Each row comes from the steps of one walk. Every step used is in the known rows, and no mark comes twice. Write the walk behind each row, first mark first.
Known rows:
maru/dolo: [ -3  -8  -9   8  -6   4 -15 -18  -7  11   5  -2 -13  -7  -5   1   3  -8
  -9   2   4   4  13  -5   3   9   2   3  -3  18   1   0]
getupu/piror: [ 10  -9  -3  -7  -1   6  -7  -5  -5 -20  -6  -7   7  -9   0   3  -4  15
  -1  -7  -5  -3   9  -8  -3   5  -9  -8  13   1  -9   5]
piror/getupu/nize/migig/vanof: [-14 -22 -17 -11  14  -7  -6   5 -16   2   4  20 -18   4   3  12   9  13
  -3 -11  24 -18 -11  10   0 -11  -6 -10  15  28 -12  -9]
dolo/maru/fusiru: [ -1  -8   5   9  10  -6  10  11  -2  14   0   3   9  19 -10   4 -10  -4
   1   8  -2  -5  -7 -12  14  -2   8   1   2  12  -4   3]
dolo/nize: [-11  10  -5  -5  -5   4  -7  -7  10 -12   2  -1  -2  -2  -1  -9   3   6
  -4   0  10  11   5   6  -3  -7  -2  -1  -1 -25  12   4]
guneg/maru/getupu/nize/fusiru: [-15 -13 -17   2  -1   7   3  -2 -15   3  14  10 -12 -15   1   3 -22  24
  -8   2  27 -15  14  -1  12  -3 -16 -23  26  15  -9 -14]
getupu/nize: [ -2  -2 -17   1   1   7  -5   3  -8   2   6  13  -4  -1   1  -7  -6   0
   4 -12  14  -7  -7   4  -1 -12   4  -8  20   5  -7 -12]
fusiru/piror: [ -1 -11 -11  -5   9   5 -10  -5  -1 -16 -10  -4  -1 -13  -4   0   0   8
  -5  -1   0   6  14  -9   2  12 -10 -12   8   5  -5   8]
piror/getupu/nize/fusiru: [-20 -17 -23  -6   6  -2   2  -8 -18   9  -9  22 -20 -24   1  10 -13   2
   6 -17  21  -2 -13  -3   2  -8 -14 -20  16   2   3  -3]
dolo/maru/guneg/nize: [  3   8  -9  -3   8   4  -7  12  -5   9   7   9  -2  31   2  -6   1   3
  -4  -8   2 -19 -11  -8  20   3 -15  -6  28  29 -13 -14]
fusiru/maru/dolo/nize/migig: [-23 -14 -19 -14  -6   8 -18 -22 -12   5  -4 -15   2 -12  -6   5   2   4
 -16   7  19   4  29 -14   1  -5 -19 -20   6  -4   8  16]
vanof/migig/nize/fusiru/piror/getupu: [-28 -15 -29 -11   8  -1  -5 -16  -8 -11 -25   0 -18 -44  -5  27 -28  18
   2   5 -10  25  -2 -13  20  28 -28 -39  25   0  20  -6]
migig/nize/fusiru: [-34   4  -1  -2  -1   9  -2   1   3  -4 -12  -5   6 -26 -10   5 -23   5
   7   9  14  14   3  -7   4   0  -7 -18  -4 -18  12  -6]
guneg/maru/dolo/nize: [ -7 -14 -11   9 -11  -3   2 -24  -4  -4   9 -14 -22  -6   3   2   3  12
 -19  16   9  17  31  -1  -3   3  -4   1  -1  -3  17   0]
dolo/maru: [ 10 -11   2   1   5   4   4  -2  -5  -3  -3  -4  12  12 -11   8  -8   6
  -6  -1 -10 -10   3 -18  17   0   2 -13  12  10  -8   5]
maru/fusiru: [-12   3   3   8   4  -9   6  14   3  16   3   8  -4   7   1  -4  -2 -11
   8   9   8   5 -10   6  -2  -2   7  14 -10   2   5  -2]
maru/guneg/nize: [ -7  19 -11  -3   3   0 -12  14   0  11  11  12 -15  18  14 -15   9  -4
   2  -7  12  -9 -14  11   3   3 -16   7  15  19  -4 -19]
zopir/nize/fusiru: [ -5  -7  -1 -12  12   4   6   1 -29   0  10   8  -7 -22  -4  -9  -6   3
   3 -13  20 -15  -6  -2  -6 -10 -12   7  -6   1 -11   0]
maru/dolo/nize/zopir: [  3   5 -35   7  -7   9 -21 -24  13   2  -1 -12 -10  -3  -4 -18   8  -8
 -25  -2  -1  16  13   9  -5  11   7   6  -8   2  13   7]
maru/guneg: [-14   8  -2  11   0   4   4  16   8  11   6   5 -17  15  11  -3   5  -3
  -5   4   6  -1  -4   3  -3   2   1   6   0  14   4 -13]
fusiru/nize/migig: [-10   8   3 -10   3  -1   3  11 -20  -3   5  -9   6  10  -5   9  16  11
   9  -5   1 -12   3  -3   0  -3 -14  12 -21  -5  -9  11]
piror/getupu: [  1 -10  -9  -1   3 -12   5 -14  -1   3  -9  10 -17  -1   5  17   4  -3
  -5  -7  -6   8  -5  -2   3   0  -7  -9   8   0   9   8]
vanof/migig/nize/fusiru/piror: [-30  -6 -20 -11   4  11 -10  -2  -7 -16 -17 -11   0 -43 -10  10 -33  21
   7  12  -3  18   4 -11  17  29 -20 -30  17  -1  10 -14]
nize/fusiru: [-19  -4   3  -6   2   3   2   2  -9   3  -5  -1   1 -22  -5   0 -12   5
   7   3  14  -2   0  -5  -1   5 -12  -3 -11  -4   1   1]
piror/getupu/nize/migig: [-20 -11 -25  -8  10   0   1  -2 -18  16  -2  20 -16  -4   1  19  -1  10
  10 -14  14  -3 -13  -3  -2 -14  -9 -24  18  12  -5   0]
zopir/nize/fusiru/maru: [  4 -23  -7 -21  11  -1   9  -5 -36  -4  -1   1   5 -23   1  -4  -9  -1
 -11 -12  19 -23   3 -10   0 -15 -25  -9  13  -3  -9   9]
vanof/migig/nize: [-10  11 -12   1  -7   3  -1   1   3  -3  -1  -5   0  -8  -1  10 -20   8
   5  11 -16  16 -10   3  17  12   2 -15  21  -2  15 -22]
fusiru/piror/getupu/nize: [ -2 -24 -37  -5  13   1 -10 -16 -10 -10 -13  20 -23 -15   2  10   0   5
  -7 -20   8   6   1  -8   4   0 -14 -30  35  11  -3   5]
getupu/nize/migig/vanof: [-15 -12  -8 -10  10   5 -11  19 -15  -1  13   9  -1   6  -2  -5   4  15
   2  -4  31 -25  -5  13  -2 -11   1  -1   7  28 -21 -18]
migig/nize/zopir: [  3  11 -25   8   2   7  -4   1  21  -4 -12 -12  10   2  -4  -5  -9  -5
 -14   2 -15  17  -3   6  -2   4  12 -13   3  -5  11  -3]
nize/zopir: [ 17   3 -21   5   4   1   0   1  10   3  -7  -8   5   6   2 -10   2  -5
 -13  -4 -14   1  -6   9  -5   9   8   2  -4  10  -1   3]
fusiru/nize/zopir: [ 26  10 -19   2   1  -6   2   3  -2 -11  -2 -13   7  18   2 -10  18  -6
 -15 -16 -20  -7  -3  10   0   7   0  20 -15  -1  -4  11]
vanof/migig/nize/fusiru/maru: [-19 -10 -14 -14  -5   1   4  -2 -13  -4 -17 -14  13 -31   0  15 -36   8
  -1  14  -4   5  -1 -11  22  11 -23 -34  29 -10  16 -13]
guneg/maru: [  8 -16   2   6   0 -11  23   1  -7  -3   3 -10  -7   3   9  11  -3  15
  -7  15  -4   2  12  -2  -3   1  -3  -2   3   4   4  -3]
vanof/migig/nize/zopir: [  8  14 -33   6  -3   2  -1   3  12   0  -8 -14   5  -2   1   0 -19   3
  -8   7 -31  16 -16  11  11  20  10 -13  16   8  14 -19]
migig/vanof: [  6 -11   8  -3   4  -6  -6   7   2 -14   7   0  -2   8   3  -8  10   3
 -12   3   9 -14   2  13   3   3   3  13  -3  16  -6  -9]
guneg/maru/fusiru/nize/migig: [-14  -4   8   4   7 -22  31  26 -24   9  11 -13  -5  21   5  15  11  14
  10  18   4  -5   5   1  -4  -4 -12  24 -28   0  -2   6]

Which walk is each row?
[-26 -13 -11   0  -5   2   1 -15 -12   7  10 -18 -17  -7  -2  12   3  23
  -9  22  16  14  31  -5  -8   1 -10  -5 -10   3   9   4] => guneg/maru/dolo/nize/migig
[-14 -19 -29  -7  13  27 -26 -11 -14 -13  -1  13   6 -19 -24   1 -27  24
 -12 -15  21 -22  19 -26  32   8 -20 -47  42  27 -26   1] => dolo/maru/getupu/nize/fusiru/piror
[ -5  -1  -5 -14  16   5   4   8 -29   8  15   6  -4  -1  -5   1   7  11
   6 -10  14 -16  -6  -1 -10 -16  -6   4  -4  12 -18   3] => zopir/nize/migig
[ -9 -22  -2 -16   2  -2   5  -4 -15  -2 -16  -8  13 -23   1   5 -16  -1
  -7   3  13 -10   9 -14   6   0 -25 -19   9  -8   2  10] => nize/fusiru/maru
[  7 -10 -28  -5  -4  11 -20 -10  -6  -4   6  15   6   2   3  -3 -10  -1
 -23 -15  16 -21  12  -5  20 -14 -12 -35  53  13 -11  -3] => fusiru/maru/getupu/nize
[  0 -21 -20  -7  13  -7  -5 -19  -2 -12 -17   7 -19 -14   0  17   5   5
 -10  -8  -7  12   8 -11   4  12 -17 -22  16   6   4  16] => fusiru/piror/getupu
[ -6 -28 -22 -18  25  -3   1 -19 -32 -13  -9  15 -25 -37  -4   8   0   9
  -8 -20  14  -3   2 -12  -1   2 -29 -15  10   6  -6  16] => zopir/nize/fusiru/piror/getupu
[-24  -9 -31  -8   8  24 -31  -9  -9 -11   1  16  -6 -32 -12  -7 -19  18
  -7 -14  31 -11  16  -9  15   8 -22 -34  30  17 -17  -4] => maru/getupu/nize/fusiru/piror
[-29   6  -9  -5  -5   5   0   3  -6   1  -7  -7   1 -30  -6  10 -33  13
  13  13  -3  13 -10  -1  15  15 -10 -18   9  -6  15 -22] => vanof/migig/nize/fusiru
[ -6 -19 -20 -17   6   8 -25   6 -12  -8  13  11   8   9   1  -1   0  15
 -24  -7  33 -39  13   5  19 -13 -16 -28  41  35 -25  -9] => fusiru/maru/getupu/nize/migig/vanof
[-19 -26 -17 -13  15  -4  -4 -17 -11  -9 -24   5 -17 -37  -5  17  -8  10
  -4  -6   6   9   8 -16   4  17 -29 -24   5   1   4  17] => nize/fusiru/piror/getupu
[-26 -19  -8   2  -9   1   3 -22 -13   0   3 -15 -21 -28  -2   2 -10  17
 -11  19  23  14  31  -5  -3   8 -15  -2 -12  -8  17   1] => guneg/maru/dolo/nize/fusiru
[  7  13 -26   0  -2   5  -7  -6  20  -9  -5  -9   3   3   1 -19   3   0
 -16  -5  -5  11  -1  15  -9   2   6   1  -4 -16  12   7] => dolo/nize/zopir
[-28 -21 -16  -4  -7   9 -14 -22 -11   2 -17 -14   5 -34 -10   9 -23  -8
 -17  12  16  11  27 -23  13   4 -18 -31  12  -4  16   3] => migig/nize/fusiru/maru/dolo
[ -6   1  -1 -26  11  -6 -20  14 -15  -3  11   4   5  11   0  -9  14  14
   6  -3  22 -27  -9  16   3   3 -21   9   3  27 -22 -11] => guneg/nize/migig/vanof
[  1 -11   3 -16  20  -1  -2  15 -27  -7  22   5  -5   7  -1  -7  16  14
  -6  -7  23 -30  -5  12  -7 -13  -4  17  -8  28 -25  -6] => zopir/nize/migig/vanof
[-33  -2 -16  -3  -5   4   6  15  -5   7 -11  -9  -4 -16  11  11 -31   5
  -6  17   2   5  -4  -7  19  12 -21 -28  28   4  21 -26] => vanof/migig/nize/fusiru/maru/guneg
[-38  -5  -8   0  -1   8   4  12   5   2 -16  -7   1 -13   7   6 -22  -3
 -13  14  19   6   9 -14   6  -3 -19 -29  15  -9  18 -11] => migig/nize/fusiru/maru/guneg
[ -4 -34 -15   7  18 -27  23  -4  -6   0 -12   4 -30  -4  11  25   0   8
 -10  16  -3  19  10  -6   0  10 -15 -10   9  11  13  11] => guneg/maru/fusiru/piror/getupu
[-22 -18 -23  -7 -11   5 -11 -20 -19   7 -12 -16   0 -38  -5  14 -34   0
 -11  16  -1   9  13 -16  25  19 -20 -30  25   8  18 -13] => vanof/migig/nize/fusiru/maru/dolo
[ -2 -10 -11 -31   3  -5 -11  -6 -24  -1 -12   0  15 -19   3  -7 -11  -2
   1  -8  17 -19  -1  -6  11   2 -42 -17  24  -3  -5   4] => guneg/nize/fusiru/maru
[ -4  -3  11 -12   6  -8  -3  18 -18 -17  12  -9   4  18  -2   1  25  15
  -3  -3  10 -27   5   9   3  -1 -11  25 -23  11 -16   2] => fusiru/nize/migig/vanof
[ 13 -22 -16 -26   6  13 -15 -18 -32 -25   4   3   9 -29  -3  -3 -14  18
 -24 -22  18 -32  21 -18  13  -7 -37 -29  41   9 -23  15] => zopir/nize/fusiru/maru/getupu/piror
[-21 -23 -37 -13  20   5 -10  -7 -19   0 -12  16 -18 -16  -4  20   0  18
   4 -15  15   2   1 -12  -1  -2 -20 -36  26  17 -10   8] => fusiru/piror/getupu/nize/migig
[ -4 -12   6  14   5 -21  28  15  -3  13   6  -2 -11  11  10   7  -5   3
   1  23   4   8   2   5  -5  -1   3  12  -7   5   8  -5] => guneg/maru/fusiru
[-12  12  -9 -22   7   1 -14   7 -18  11   4   4   8   3  -3  -2   4  11
  19  -6  12 -12 -10   3   0   0 -23  -5   6  11 -15  -3] => guneg/nize/migig
[-14 -41 -37  -8   0  -2  -9 -33 -31  15 -15  13 -21 -32   1  16 -13 -12
 -17 -14  24  -6  10 -17  11  -4 -25 -33  32  15   6   6] => piror/getupu/nize/fusiru/maru/dolo
[-23  11   5  -1   7 -11   8  25 -16  12   7  -2   3  17  -4   5  14  -1
  16   3   9  -7  -7   2  -2  -5  -8  25 -31  -3  -5   9] => maru/fusiru/nize/migig
[ -7 -18 -13 -17  21   9  -4  -5 -30 -16   0   5  -8 -34  -9  -8  -6  12
  -3 -13  21  -9   8 -10  -4   3 -22  -5   2   6 -16   8] => zopir/nize/fusiru/piror
[ 20  11 -30   1  12   5  -6  12   4  12   1   1   3  38   4 -16   3  -2
 -17 -12 -12 -19 -17   1  14  12  -6  -3  24  39 -13 -11] => dolo/maru/guneg/nize/zopir
[-23   3 -20  -3  -1  18 -20  -4  -8   5  11  20  -5 -19  -8  -8 -19   9
  -1 -13  31 -16   2   0  14  -4 -11 -22  22  12 -13 -11] => maru/getupu/nize/fusiru
[ 25  14 -31 -11   6  -3 -14   0   2   4  -3   0   7  10   5 -21   6  -6
  -6 -15  -9  -8 -16  16   0  11 -10   4  12  15  -9  -2] => guneg/nize/zopir
[ -4 -15 -19  -7 -12   4 -19 -30  -3  -7  -4 -11  -3 -11   0  -4   3  -8
 -26   3  12   8  28  -9   6  -3 -13 -13  15 -11  16  13] => fusiru/maru/dolo/nize
[ 25   3 -14  10  10 -11  13  15  -4   3  -2 -10  16  38  -8  -6   8 -11
 -13  -7 -23 -13 -10  -3  15   6   9  21 -13  10  -7  14] => dolo/maru/fusiru/nize/zopir
[ -5  -8  -7   2   1  -1   6  11   2   5  -5  -2  -5  13  17   2   1  -8
 -19   5   6  -9   6  -6   3  -4 -12 -10  19  10   7  -3] => fusiru/maru/guneg
[-33 -24 -31 -10   3   6 -25 -43  -8 -11 -18   2 -32 -45 -11   8  -2   8
 -16  -4  20  24  27 -15   3  19 -29 -21   0  -6  18  21] => maru/dolo/nize/fusiru/piror/getupu
